Known rows, with every step that occurs:
telu > rusa > mefuz > ziva > mevesu > kiza: [  9.7 -14.4  10.6  -8.3 -16.5  14.6 -45.0 -25.3   8.3 -14.3 -19.8 -14.3
   2.9 -28.6  36.1  56.0  -6.3 -28.6 -26.4  20.0  25.8]
telu > rusa: [-15.8  15.7   1.8 -11.8   9.6   6.0 -17.3 -11.3   4.6  -1.5  -0.7  13.0
   3.4  -4.9   6.1  11.3  -6.4 -83.8   4.6   4.8   4.3]
mevesu > kiza > telu > rusa > mefuz: [-16.5  -5.4  -2.7  33.5 -19.4 -19.9 -14.4 -11.9  23.7  17.2  -7.9  25.8
 -11.4  10.0  -1.8  49.5  22.2 -40.4  15.0  39.2  26.0]
rusa > telu > kiza > mefuz > ziva: [ 73.0  -7.0  -2.8 -22.4 -32.6  -9.3 -33.7 -17.6  13.0  24.9  16.2 -19.5
 -59.4  -0.6 -15.9 -18.2 -10.9  76.2  63.3 -27.6 -28.9]
kiza > mefuz: [ 30.5  12.4  14.3   6.7  14.8 -17.3  -6.1  -2.4   4.3   1.4 -17.3 -10.5
  12.2  44.2  -8.5 -10.1  30.9  10.9  24.4 -12.5  -5.2]
ziva > mevesu > kiza: [ -1.0 -15.4  44.9 -15.3  16.2  -9.5 -15.1 -18.0 -16.9  10.6 -33.5 -51.0
  34.7 -43.1  26.6  13.9  15.7  -8.5   3.7   6.6  38.5]
mevesu > ziva > mefuz: [ -2.3  -8.0 -11.9  10.6   7.4 -13.4   0.4 -17.2  29.0   4.9 -13.1  11.1
 -22.6  37.6  45.5  19.6  53.9  10.2  19.8   7.1  20.4]
vafamag > kiza: [ -0.8 -10.0   5.9 -10.6  41.0 -40.4   4.2  -8.2  10.8 -18.8 -19.3 -12.0
  35.2 -14.9  13.9   5.1 -37.5  -4.9  33.3  15.3  17.4]
zazo > ziva: [-11.3   9.7 -26.2 -15.0  28.8 -22.7 -40.8 -30.5 -13.7  36.6 -15.6   3.3
   9.1   4.4  -9.6  -2.5  -0.3 -39.8 -15.8   6.4   5.5]
vafamag > kiza > telu > rusa: [-42.2  -2.3  14.5 -10.6   3.8 -15.3 -16.7  -4.1  21.4  -3.6  11.3  24.9
  -9.2 -36.7 -17.0  26.3 -28.3 -52.0  49.7  29.9  21.2]
mefuz > ziva > mevesu > kiza > telu > rusa: [-32.0 -13.7  20.4 -31.3 -30.6  23.4 -47.9 -23.1  -1.5   1.2   6.8   2.0
 -37.5 -62.4  -5.4  44.7  -6.8 -50.3  22.5  24.2  32.2]
ziva > mefuz > kiza > telu: [ -2.1  -9.3  16.0  15.5   5.4 -34.9  37.0 -24.4  21.9   9.4  12.9   5.2
  -4.7 -21.7 -35.2  25.1  17.6  36.7  50.0  40.5   8.4]
zazo > ziva > mefuz: [ -5.4   8.4 -12.1  11.0  20.0 -15.9 -13.7 -29.0  12.7  30.0  -0.3  14.1
  -4.2  23.1   8.0  12.4  24.2 -10.7 -20.2  15.8   9.5]
rusa > mefuz: [ 31.3 -11.2  -7.2  31.9  24.6 -34.0  -1.9  -8.7  14.9  -8.4 -30.6  -5.4
  15.1  62.5  -2.5  19.8  22.2  -4.2  -5.4  14.6   3.2]
mefuz > ziva > zazo: [ 24.4 -26.8 -64.3 -41.3  19.7  -0.8 -36.9 -42.0 -34.9 -17.9  35.1 -16.8
   5.2   9.2   3.8   8.6   2.5  -8.7  -4.0  21.9   0.4]
mevesu > kiza: [ -6.2  -5.1  -3.2  -5.4  13.8 -24.7   3.3 -24.9 -15.2  20.7 -26.9 -15.6
  24.3 -22.2  31.9   7.4   3.9 -21.6  17.7  11.8  29.5]
rusa > mefuz > ziva > mevesu > kiza: [ 26.3 -28.7  10.8  -6.5  -3.4  -4.8 -33.8 -26.4  -0.4 -13.4 -32.9 -33.7
   6.7 -14.5  28.8  43.8   2.4  15.7 -17.3  16.7  27.9]
rusa > telu: [ 32.6 -22.2  -1.0 -14.9  13.1 -29.0  -3.0  -0.8   2.2  37.9  11.5 -41.3
  -7.4  -1.7   2.6 -26.2  -2.1   4.1  25.5   7.5   1.0]
mevesu > kiza > mefuz: [ 19.4  11.8   9.7   9.7   2.0 -21.2  -2.3 -11.7  -2.3  19.6 -23.5 -11.1
  26.1   7.9  23.3   1.2  28.5  16.2  24.8  -3.2  13.9]
zazo > ziva > mefuz > kiza > telu: [-15.8   0.7  -5.1  10.4   5.2 -36.6   8.3 -36.1  19.5  38.0  16.0  17.3
  -4.6 -33.2 -37.8  27.6  12.0  26.0  25.6  42.9   6.9]

Rows:
[-10.8 -13.1  36.3  25.5 -16.2  -7.9 -31.3  -5.3  22.8   8.8 -13.1  -3.8
  -2.4  -5.4  -6.1  56.1  30.7 -32.0   4.0  36.2  32.7]
ziva > mevesu > kiza > telu > rusa > mefuz
[  5.8 -16.4 -33.4   2.0 -22.3   3.7 -38.6 -20.9  22.3 -22.4   7.6  38.7
 -58.8  29.0 -23.9  49.8  -8.7 -35.2   8.1  29.7  -0.5]
kiza > telu > rusa > mefuz > ziva
[  4.8 -41.0  19.8   0.7 -17.1 -12.4 -34.8 -22.1  -0.3   1.2 -19.5 -19.5
 -31.1 -13.0 -17.9  49.1  18.7  27.1  21.5  32.7  35.7]
rusa > mefuz > ziva > mevesu > kiza > telu
[ 22.4   9.1  18.4   4.5  25.7 -35.9  -1.3   4.2  22.0 -15.8 -17.1  -7.6
  35.6  16.0   7.8  -1.4  -7.8  30.7  38.8   0.3   3.4]
vafamag > kiza > mefuz
[ 55.7  -5.6  53.2 -28.3 -14.8  10.8 -50.5 -19.3   0.7 -15.5 -15.8 -41.3
 -34.3  -9.5 -23.6   5.0   9.7  59.7  36.4 -33.4 -10.9]
telu > kiza > mefuz > ziva > mevesu
[-25.0  -3.1  16.1  20.6 -17.3  -9.7 -59.3 -16.3  19.6  37.2 -12.3   8.8
  -1.7 -15.6 -11.2  57.0  26.5 -42.2 -19.1  38.5  31.5]
zazo > ziva > mevesu > kiza > telu > rusa > mefuz
[-26.0 -19.4   9.2  -2.1  -1.1 -29.3  -0.2 -19.2 -14.4  30.8 -13.4  -2.6
 -16.5 -25.6 -14.5  13.9  18.7  -6.4  55.2  27.8  37.9]
mevesu > kiza > telu
[-34.2   2.4  10.9  -8.1  -4.5   1.2 -19.7  -8.2   5.1   9.2  11.5  22.5
 -32.5 -11.4 -32.0  18.4   7.0 -71.5  36.9  20.3  12.1]
kiza > telu > rusa
[ 10.9 -25.6  24.9 -10.4 -16.8  17.0 -56.4 -11.7  18.4 -32.2  -2.9  -7.3
 -43.3   6.2 -33.0  53.6   8.0 -21.0  -5.2  22.9  10.3]
kiza > telu > rusa > mefuz > ziva > mevesu
[-38.9  21.7  -7.7   6.0 -11.8  -8.2 -11.6 -32.7  31.5  36.4  29.9  41.6
  -9.4 -48.0 -26.2  40.5   0.3 -38.2   9.2  42.8   3.0]
zazo > ziva > mefuz > kiza > telu > rusa
[ 69.6   3.5  33.4   3.0 -19.0 -30.6 -11.6  -0.6  18.8  52.3   8.9 -35.8
 -24.6   5.3 -19.0 -36.1  21.2  78.4  74.9 -30.9 -22.0]
rusa > telu > kiza > mefuz
[-13.3 -36.2  26.1 -27.5 -13.1  -2.0 -33.3 -25.3 -17.2   4.1 -10.7 -23.4
 -35.1 -45.9 -19.0  30.4   7.9  10.9  36.8  22.1  38.6]
mefuz > ziva > mevesu > kiza > telu
[ 38.8  -0.6 -21.2 -18.7  -0.8   3.3 -27.8 -19.1   0.9 -22.8  -5.6   5.2
 -27.4  34.4  -7.5   5.0  -0.4  15.4  15.9 -11.6 -14.6]
kiza > mefuz > ziva
[ 13.1 -27.9 -65.3  -9.5 -11.7   1.9 -50.5 -32.9  -5.1 -14.5  50.1  15.4
 -22.9  27.0 -19.5  45.8  20.6 -24.2  -2.9  48.2   2.2]
kiza > telu > rusa > mefuz > ziva > zazo
[ 44.0 -12.8 -54.9 -30.7   8.2   0.1 -40.3 -32.7 -25.1 -15.1  37.4 -16.3
   7.4  30.8   0.4   5.7  23.9  22.6   3.3   9.1  -9.7]
kiza > mefuz > ziva > zazo
[  0.9 -19.8 -31.0   0.8 -13.6 -11.1 -35.0 -17.1  36.6 -35.8   7.8  39.5
 -39.4   6.6 -10.2  58.0 -41.2 -20.1  20.8  39.5   7.2]
vafamag > kiza > telu > rusa > mefuz > ziva
[ 47.9  19.2  36.9   8.6  -6.2 -24.0 -10.3  -8.8   7.6  21.8 -16.7 -15.5
 -11.9  18.8 -24.5 -18.7  27.0  55.7  69.1 -35.6 -16.9]
telu > kiza > mefuz
[ 54.3   4.8  -1.3 -17.0 -21.7  -3.6 -32.4 -26.7   3.2  -4.6  -5.5   0.8
 -48.8  12.6 -22.3  -3.2  -4.1  52.6  56.0 -31.3 -23.8]
telu > kiza > mefuz > ziva
[-25.7  10.2   4.3  -8.2  -6.4 -12.1   1.6 -21.2  14.7  12.4  16.9  20.4
   0.5 -54.0 -33.4  28.0 -13.2 -47.1  38.1  32.2   2.1]
mefuz > kiza > telu > rusa
[ 49.1 -13.6  26.0 -10.6 -10.1 -35.4  -7.1 -12.1   6.4  57.8   8.0 -42.5
 -30.7 -24.1 -14.6 -34.1  -4.4  49.0  73.9 -19.5 -10.6]
rusa > telu > kiza
[  8.5   1.9 -19.7   7.8   7.3 -29.8  26.5 -33.6  37.0   7.0  -7.4   3.5
  19.8 -17.9  40.3  27.7  24.7  35.6  23.1  21.4   4.1]
mevesu > ziva > mefuz > kiza
